Each row was made from one path, in order. Every step used is in the known rows, and no mark comes twice. Write each row's path.
In the rows, 128 means zero.
Known rows
d/a/k/h/p: [105 113 195 139 150 141 163 179 139 147 131 128 106 117 149 128 133 145
 141 141 142 140 135  99 105  92 133  92 169 170 133 140 125 106 151 108
  88 185 115 115 133 116 116  13 122 144 111 140 191  91 126 144 115 124]
n/d/h/p: [115  94 206 157 150 129 152 199 140 135 156 106 132 143 116 129 110 144
 141 111 159  88 160 122 103  89 115  92 179 132 173 142  94 112 176 106
 135 148 114 112 140 121 122  89 153 148 126 114 216  86 112 144 116 110]
a/k/n/d: [118  99 191 111 125 130 162 193 138 131 189 130 108 125 136 145 132 110
 141 120 148 102 163 117 100  92 108 121 121 185 172 137 103 158 176 111
 146 171 117 114 129 127 102  67 131 149 100 101 221  66 138 117 117 126]
v/h/d/a/k: [ 96 111 203 118 148 141 167 196 138 161 158  97  99 159 175 134 130 143
 139  66 151 103 158 108 109 112 120  91 148 122 151 115  82 150 149 124
 139 111 132 121 153 119 121  74 129 141 151 177 215  79 125 129 129 111]
s/d/h: [117 103 140 111 140 121 127 159 143 160  82  92 114 150 120 128 130 154
 144 127 139  80 158 114 123  85 127  80 161 143 129 141 104 133 157  91
 150 175 112 138 133 116 117 121 122 152 154 111 210  78 118 145 131  94]
z/d/a/k/s: [118 121 175 138 173 140 166 167 144 146 170 114 127  91 164 133 134 151
 148 177 136 110 159 101 109 111 145  75 180 138 140 127 107 142 159 108
 115 178 110 131 132  93 114  63 131 150 114 109 198  95 135 130 112 120]
v/h: [100 107 145  82 148 134 142 176 134 130 151 113  96 189 142 140 111 132
 141  36 160  93 161 112 120 102 127  91 132 139 146 121  89 148 167 126
 146 118 134 122 144 108 121 105 130 145 140 142 229  92 120 129 132  86]
a/d: [123  98 149 137 170 132 145 170 137 131  81 135 108 165 123 144 128 111
 141 180 140 105 168 139 113  81 121 110 147 135 167 135  95 151 162 123
 168 124 138 126 137 114 123 110 118 149 119  68 222  94 116 114 108 116]
h/d/a/k/r: [112 102 184 137 151 145 189 181 146 159 138 101 110 115 158 140 132 135
 139 142 131 107 150 116 107 100 122 101 163 129 142 131  91 134 145 113
 131 150 125 131 148 113 121  60 144 139 127 148 183  74 122 121 116 120]
n/d/q: [122  92 221 125 158 131 204 186 136 140 186 116 132 200 116 132 115 125
 139 143 150  84 160 128 105 102 112  90 151 132 160 133 109 160 195  98
 166 158 119 118 139 119 111 119 138 149  88  91 216  87 117 119 105  86]
h/d: [107 105 131 121 148 128 194 173 141 156 115 112 129 128 130 139 128 132
 138 143 139  93 166 135 130 105 120 105 144 119 155 125  82 120 149 113
 162 122 136 134 157 108 126  94 131 137 132 101 207  82 112 116 112 103]
z/d/g: [112 113 142 104 184 135 157 152 141 128 108 118 140 109 128 119 122 142
 139 112 128  99 154 130 124 110 135  62 151 121 123 125 106 121 183  98
 129 180 136 122 140  89 124 106 111 137 111 101 222  92 118 123 121  98]
n/d/a: [115 100 221 161 130 141 191 186 136 135 228 118 121 160 122 139 124 131
 152 130 153  92 152 113  92 104 118  91 184 124 140 130 119 129 174 127
 114 153 114 128 140 117 106  75 143 151 117 105 210  93 126 141 112  96]
p/h/d/a: [121 124 170 133 146 133 207 173 148 168 204 140 143 152 106 126 139 137
 137 119 128  90 156 108 128  91 134  79 172 107 121 124 102 119 140  90
 123 171 131 119 141 105 120  61 121 132 133 107 195  92 111 130  96 129]
h/p: [104 109 110 119 169 139 160 168 134 140  94 124 121 123 118 126 105 145
 139 129 153 112 156 122 125 101 136 105 158 129 185 142  98  96 166  99
 134 121 131 118 143 106 132  67 136 133 117  89 206  76 102 140 119 121]
r/d: [129  95  81  95 172 134 166 163 143 116 123 138 122 175 126 146 118 134
 140 158 143 122 155 116 129  79 164 112 149 124  60 139 102  83 146 100
 142 144 128 125 143 113 119 104 121 139 134  66 201  97 118 133 121 108]
n/d/h: [122  92 221 142 135 126 153 196 143 130 177 109 130 163 119 138 116 132
 145  92 155  82 160 119 100  83 112  90 168 138 140 136  99 136 177 117
 137 164 112 117 138 121 114  97 145 156 125 116 221  99 123 137 117  90]
v/h/p: [ 93 113 128 102 166 140 141 180 131 136 122 109  97 161 141 129 102 149
 139  59 165  99 160 116 123 108 129  94 143 129 190 128  84 120 165 112
 140  98 136 116 146 111 131  86 137 136 137 142 225  78 106 139 133 107]
g/d/h/p: [122 104 184 105 174 129 110 185 147 114 108  97 115 196 134 131 109 161
 145  60 164 107 157 109 110  59 152 108 171 135 130 137  92 107 177 112
 113 147 125 155 144 114 122 119 139 147 113 105 215  95 104 150  93  99]
g/d: [123 101 162  88 159 134 136 170 141 109 140 114 108 204 118 150 113 136
 148  86 160 106 159 115 109  68 150 122 145 138 124 130 104 127 178 126
 128 137 132 169 147 110 111 127 145 147  98  75 213 101 115 133  93  84]
p/h: [125 118 137  92 147 130 172 164 144 147 183 151 142 167  85 131 123 125
 135  96 138  94 155 107 129  76 139  88 144 129 133 136 110 134 159  94
 128 180 130 116 127 103 118  75 122 136 112  78 208 105 111 130 104 117]
p/h/d/a/k/s: [121 121 192 140 155 131 216 184 155 170 211 135 133 132 117 131 142 137
 141 158 130  87 156 103 117  90 130  87 154 121 121 131 102 148 134  97
 127 173 130 122 138 104 116  45 123 137 109 113 193  89 119 122  88 141]
a/k/h: [112 102 169  98 151 127 152 179 137 136 103 136 113 112 130 146 134 122
 138 141 148 136 144 115 114  75 125 112 119 194 148 147 121 132 152 111
 127 189 122 118 132 119 115  48 139 148  93 116 204 101 128 121 121 106]
s/d: [112 104 107 111 140 130 148 151 135 159 102 104 111 138 102 139 127 144
 146 169 141  90 158 125 122  96 128  97 141 143 156 140 113 127 158  94
 157 149 124 147 138 112 113 123 133 146 133  80 205  71 117 140 131  97]
z/d/q: [123 115 149  99 185 131 172 155 137 149 128 118 146 151 154 123 122 147
 131 149 135  99 168 125 137 112 141  66 166 129 152 126 101 140 184  77
 159 185 114 120 135  91 124 131 127 141 109  88 212  94 112 115 109  98]
v/h/d/s: [ 96 112 187 102 142 133 168 194 133 148 155 105 101 171 159 137 119 135
 133  49 139  81 167 115 129 110 111  93 121 130 116 116  74 146 158 113
 170  93 139 123 155 105 126 111 132 150 154 160 224  87 100 133 118  94]
r/d/g: [124  92 101  91 191 134 180 156 150 105  88 133 119 181 120 129 116 135
 139 120 131 119 140 123 122  83 156  95 138 118  18 138 108  94 163  99
 130 160 143 117 144 112 118 100  92 132 114  88 210  90 121 132 124 103]
r/d/h: [134  94 107  99 173 126 146 172 152 117  99 128 128 185 143 137 120 144
 137 112 144 118 155 107 128  64 164  97 168 129  29 141  93  86 148  97
 130 170 118 116 138 116 122 100 112 143 152  99 206 105 119 140 121 106]
k/q: [121 105 107  53 135 139 175 150 137 142 175 134 104 153 136 142 110 121
 147 131 149  74 162 122 123  74 126 106 138 139 144 131 114 164 175 118
 157 187 123 118 125 104 122 128 128 145 100 101 192  91 124 108 118  74]
z/d: [115 118 111 109 164 134 145 154 135 139 143 124 142 100 135 137 123 143
 138 143 140  99 168 126 130 103 143  81 164 131 168 126  99 115 169  99
 136 166 118 131 139  91 122 112 145 143 128  78 214  99 117 123 121 103]
s/d/h/p: [112 108 128 128 158 126 126 165 140 165  59  89 116 134 117 120 123 167
 142 143 141  88 157 120 122  91 126  84 165 138 163 148 101 101 158  78
 147 158 115 128 135 117 126 110 128 146 151 112 205  66 109 153 129 111]
d/a: [111 112 168 128 141 141 182 163 142 141 166 124 111 169 141 130 126 138
 148  89 134 111 146  96 110 100 138  83 181 132  96 126 118 121 165 120
 102 165 118 125 137 103 113  59 104 148 130 114 200  97 126 141 110  98]
r/d/h/p: [130  99 104 116 188 130 144 177 149 120  72 122 127 166 141 129 112 159
 135 130 147 124 154 112 129  71 166  98 180 122  61 148  89  65 147  88
 128 153 118 109 139 119 130  89 119 135 150 101 201  92 110 149 123 125]
z/d/s: [117 122 162 104 153 137 146 164 132 136 156 125 137 113 139 133 119 137
 134 117 118  95 166 111 129 104 136  81 155 139 107 128 101 119 173  89
 145 162 119 126 136  84 124 117 135 156 129  88 209 108 103 142 113 110]
v/h/d: [ 96 109 150 106 151 131 166 186 137 151 145 104 105 170 150 140 120 139
 138  66 157  84 168 127 126 110 117  94 132 117 161 113  73 138 152 121
 161  98 139 128 157 112 125 107 136 138 150 149 228  80 114 121 126  94]
k/h/d: [108 112 107 134 147 116 198 166 142 147 115 137 119 113 119 144 140 132
 138 178 147 102 150 143 139  87 120  96 130 166 128 123 107  90 135 102
 137 171 128 129 150 109 123  88 137 136 124 117 214 102 107 110  95  78]
d/a/k: [111 105 214 114 138 147 160 180 139 146 150 119 110 148 156 133 132 133
 145  99 131 128 145  88  95  93 134  96 170 149 123 138 119 146 165 123
 104 168 119 119 132 112 110  29 114 153 114 128 192  89 138 143 122 124]

Which path is each row?
[111 106 149 120 162 127 132 179 145 139  72 107 126 146 141 116 110 156
 137  71 147 104 154 108 124  82 135  86 174 137 138 142  88 100 167  97
 124 161 117 110 136 110 134  68 118 144 141 134 213  90 107 146 115 113] | d/h/p
[122 106 190 110 157 140 150 170 143 115 174 113 101 212 134 141 123 147
 153  82 154 112 150 100  98  76 154 106 172 129  92 124 116 123 174 128
  96 151 124 171 145 109 106 109 130 150 111  95 205 101 121 145  89  89] | g/d/a
[128  97 174 140 167 125 122 182 145 132  70 120 115 172 139 134 130 123
 139 131 138 101 168 127 112  69 121  93 165 137 140 136  87 150 162 120
 159 145 127 114 132 119 125 106 105 154 141 106 225 100 115 123 107 113] | a/d/h
[129  99 131  94 160 137 169 170 139 113 129 139 117 185 131 142 115 128
 133 128 123 116 154 104 127  76 154 112 139 137   4 141 103  91 154  90
 148 138 127 119 140 105 120 112 118 153 133  74 198 105 103 149 114 115] | r/d/s
[107 103 176 116 148 126 166 188 139 150 101 127 119  96 140 147 143 124
 134 166 141 126 150 126 117  81 118 114 119 177 157 139 108 126 140 108
 140 171 127 119 144 121 119  51 146 144 102 126 200  90 125 114 117 115] | a/k/h/d
[136  90  50 100 181 145 161 151 149 105 126 120 100 158 128 158 100 127
 138 153 147 103 141 123 127  73 156 107 142 135  74 145  95  96 154 101
 142 170 121 138 137 107 125 130 165 132 118  95 188  92 109 115 124  95] | k/r/d
[108 116 144 131 136 119 200 171 138 142 125 136 118 122 119 139 138 129
 133 154 129  99 149 131 142  86 113  95 122 171  78 125 109  96 140  96
 146 170 128 124 147 102 123  95 132 148 122 122 210 108  94 124  87  85] | k/h/d/s
[105 112 163 149 151 138 149 164 133 170  96 106  99 110 125 129 142 162
 146 202 140 117 139 113 108 100 128  89 167 162 158 149 130 106 143  83
 116 175 112 135 133 121 113  67 134 144 124 124 187  65 122 151 128 125] | s/d/a/k/h/p
[129  98 194  76 179 129 164 172 143 120 132 110 114 247 134 135 115 142
 140  86 153 104 158 113 114  73 148 107 144 137 107 128 107 156 195 102
 149 155 129 159 143 111 111 153 132 148  79  83 211  97 110 122  81  79] | g/d/q
[120 112 161 149 121 130 198 176 143 124 242 141 105 163 129 137 132 122
 150 115 146  80 161 118 110 109 110  93 156 164 113 116 109 118 178 110
 117 181 109 124 131 116 100  96 105 146 126 104 235  73 127 122  94  98] | k/n/d/a
[136  95  83 118 179 152 171 150 150 108 149 119  95 169 142 153 106 138
 142 149 143 108 134 111 119  79 160  96 167 128  46 139 105  92 149 103
 117 183 116 139 134 107 123 109 153 134 125 113 180  91 114 125 119  95] | k/r/d/a
[130  86 126  86 179 149 138 173 144 119 109 114 102 130 146 157 110 123
 136 154 143 125 142 112 108  69 146 123 129 158 121 157  99 137 156 103
 144 173 124 128 132 119 120  82 169 139  98 109 180  82 127 120 138 124] | a/k/r/d
[115 107 173 105 136 143 151 158 135 174 142 101  95 130 141 134 137 148
 152 177 135  93 149 107 100  94 124  93 162 145 148 143 129 157 159 100
 137 185 112 130 125 121 108  97 128 150 116 117 182  64 135 139 137 112] | s/d/a/k/q
[114 113 187 118 132 140 170 175 143 140 177 131 101 146 164 130 138 127
 143  87 130 119 149  90 104  99 128  97 158 168 105 129 114 141 166 113
 103 188 113 116 128 114 104  37  95 148 124 133 208  75 140 132 109 125] | d/a/k/n
[120 108 141 130 120 124 191 175 141 119 217 142 112 153 116 142 127 113
 146 120 151  73 168 129 116 105 106 105 129 168 139 119 100 123 179 107
 140 178 116 122 134 116 102 110 118 143 116  86 240  69 125 114  99  95] | k/n/d
[100 100 158 119 164 129 207 169 148 143  88 109 127 126 122 120 130 131
 138 111 124  89 150 143 124 105 113  87 131 111 108 122  91 129 166 110
 151 137 152 125 158 106 124  89 100 133 117 124 217  74 113 116 109  97] | h/d/g
[121 102 229 103 158 144 133 184 142 123 154 107 102 196 149 142 127 144
 151  83 151 128 149  93  88  69 152 115 166 143 114 134 116 141 173 131
  98 151 123 160 141 117 104  84 138 152  96 101 198  94 130 145 100 107] | g/d/a/k
[110 111 137 133 139 136 161 149 137 165 130 103 103 150 119 132 136 154
 151 160 132  95 148 111 112 106 130  82 173 133 126 135 123 120 155  95
 129 164 114 144 136 112 109  98 118 148 142  99 196  72 123 148 126 102] | s/d/a
[130 103 112 118 169 142 181 162 147 120 144 133 117 186 144 138 125 144
 143 155 136 128 144 102 118  87 168  97 182 118  28 136 112  80 141 102
 108 159 120 122 142 114 115  80 109 140 142  87 193 100 125 145 118 112] | r/d/a
[113 111 157 125 132 135 154 161 139 167 137 109  93 133 137 132 145 145
 149 159 130 100 151 107 106 106 124  92 155 164 132 139 120 135 158  91
 127 183 110 135 127 119 102  83 105 148 132 113 204  53 135 143 126 124] | s/d/a/k/n
[125 103 223 116 167 140 159 186 150 117 172 106  90 190 149 145 125 145
 157 120 153 115 150  91  87  74 151 117 157 148 103 132 115 151 168 135
 104 153 123 168 139 110 101  83 133 154  80 106 197  94 132 137  83 103] | g/d/a/k/s
[132  98 141  90 167 149 174 169 144 131 160 134 109 168 164 142 127 138
 144 162 140 129 146  98 106  72 164 109 173 131  53 144 118 116 146 106
 120 180 115 112 130 121 115  79 116 141 118 103 176  91 138 133 127 124] | r/d/a/k/q
[107 110 180 119 135 133 196 181 137 152 135 117 123 131 135 134 126 124
 133 115 115  86 165 121 129  99 111 104 134 128  93 128  86 123 157  99
 169 118 135 124 153 100 126 103 127 153 136 114 206  90  95 132 100 110] | h/d/s
[122 105 206  82 147 137 138 180 137 107 158 115 104 208 122 144 111 131
 143  61 139 100 156 102 110  64 140 120 132 150  69 132 107 135 185 119
 136 132 131 164 144 101 111 141 136 163 101  82 211 108  98 150  84  89] | g/d/s
[115 100 245 166 134 138 179 197 136 137 210 123 117 135 126 143 133 128
 149 157 152 113 142 112  87  93 111  95 168 159 150 138 127 128 163 122
 108 176 110 117 138 126 103  51 151 152  99 122 203  95 133 137 114 103] | n/d/a/k/h
[136  93  87  98 173 149 163 157 146 104 135 120  95 166 134 155  98 124
 134 130 130  97 139 114 128  71 150 107 135 144  28 147  96 103 160  93
 149 168 122 135 133 101 126 134 160 144 117 101 186  97  96 129 118  99] | k/r/d/s
[111 107 188 119 138 142 195 181 141 171 166 113 114 118 167 134 138 135
 143 150 133  99 158 115 109  94 118 103 160 122 146 129 101 153 149 115
 136 156 125 116 145 115 121  72 125 143 121 139 182  75 130 118 117 120] | h/d/a/k/q
[105 106 203 140 144 140 190 187 143 166 143 109 121 121 158 134 143 138
 141 138 130 113 156 110 108 105 122 101 167 122 145 131  96 132 146 115
 132 137 128 122 152 115 118  47 125 142 132 137 194  76 127 128 113 128] | h/d/a/k
[104 106 155 111 161 133 145 183 133 139  84 133 112  94 131 138 128 136
 135 161 152 139 146 120 115  77 127 114 127 186 175 150 117 110 151 100
 123 169 124 110 134 120 123  33 146 140  94 119 198  89 120 129 120 127] | a/k/h/p
[126  99 214 106 163 149 129 178 145 114 163  98  91 191 151 148 117 140
 150  86 151 119 143  96  87  64 151 116 161 145 116 137 114 143 175 129
  99 163 122 170 139 114 108 100 158 150  93 117 189  92 126 137 101 100] | g/d/a/k/r
[129 104 140 119 172 138 168 174 146 125 136 138 111 154 151 143 135 140
 141 171 141 148 136 102 111  76 165 102 167 152  33 143 122  81 134 100
 100 184 115 117 136 122 111  52 115 140 124 105 189 101 131 141 118 122] | r/d/a/k/h
[111 128 165 145 172 141 146 169 136 152 139 123 133  72 160 125 136 159
 140 176 142 131 150 112 115 109 143  73 189 149 170 134 115  91 152  88
  98 191 110 117 134 101 123  54 143 139 121 121 198  94 122 139 119 132] | z/d/a/k/h/p
[114 108 200 128 155 140 187 179 150 141 163 119  97 135 156 137 131 137
 152 145 137 115 144  87  95  99 134  96 160 152 104 136 116 162 157 125
 107 166 118 127 130 106 107  28 110 155  97 128 190  89 140 135 103 116] | d/a/k/s
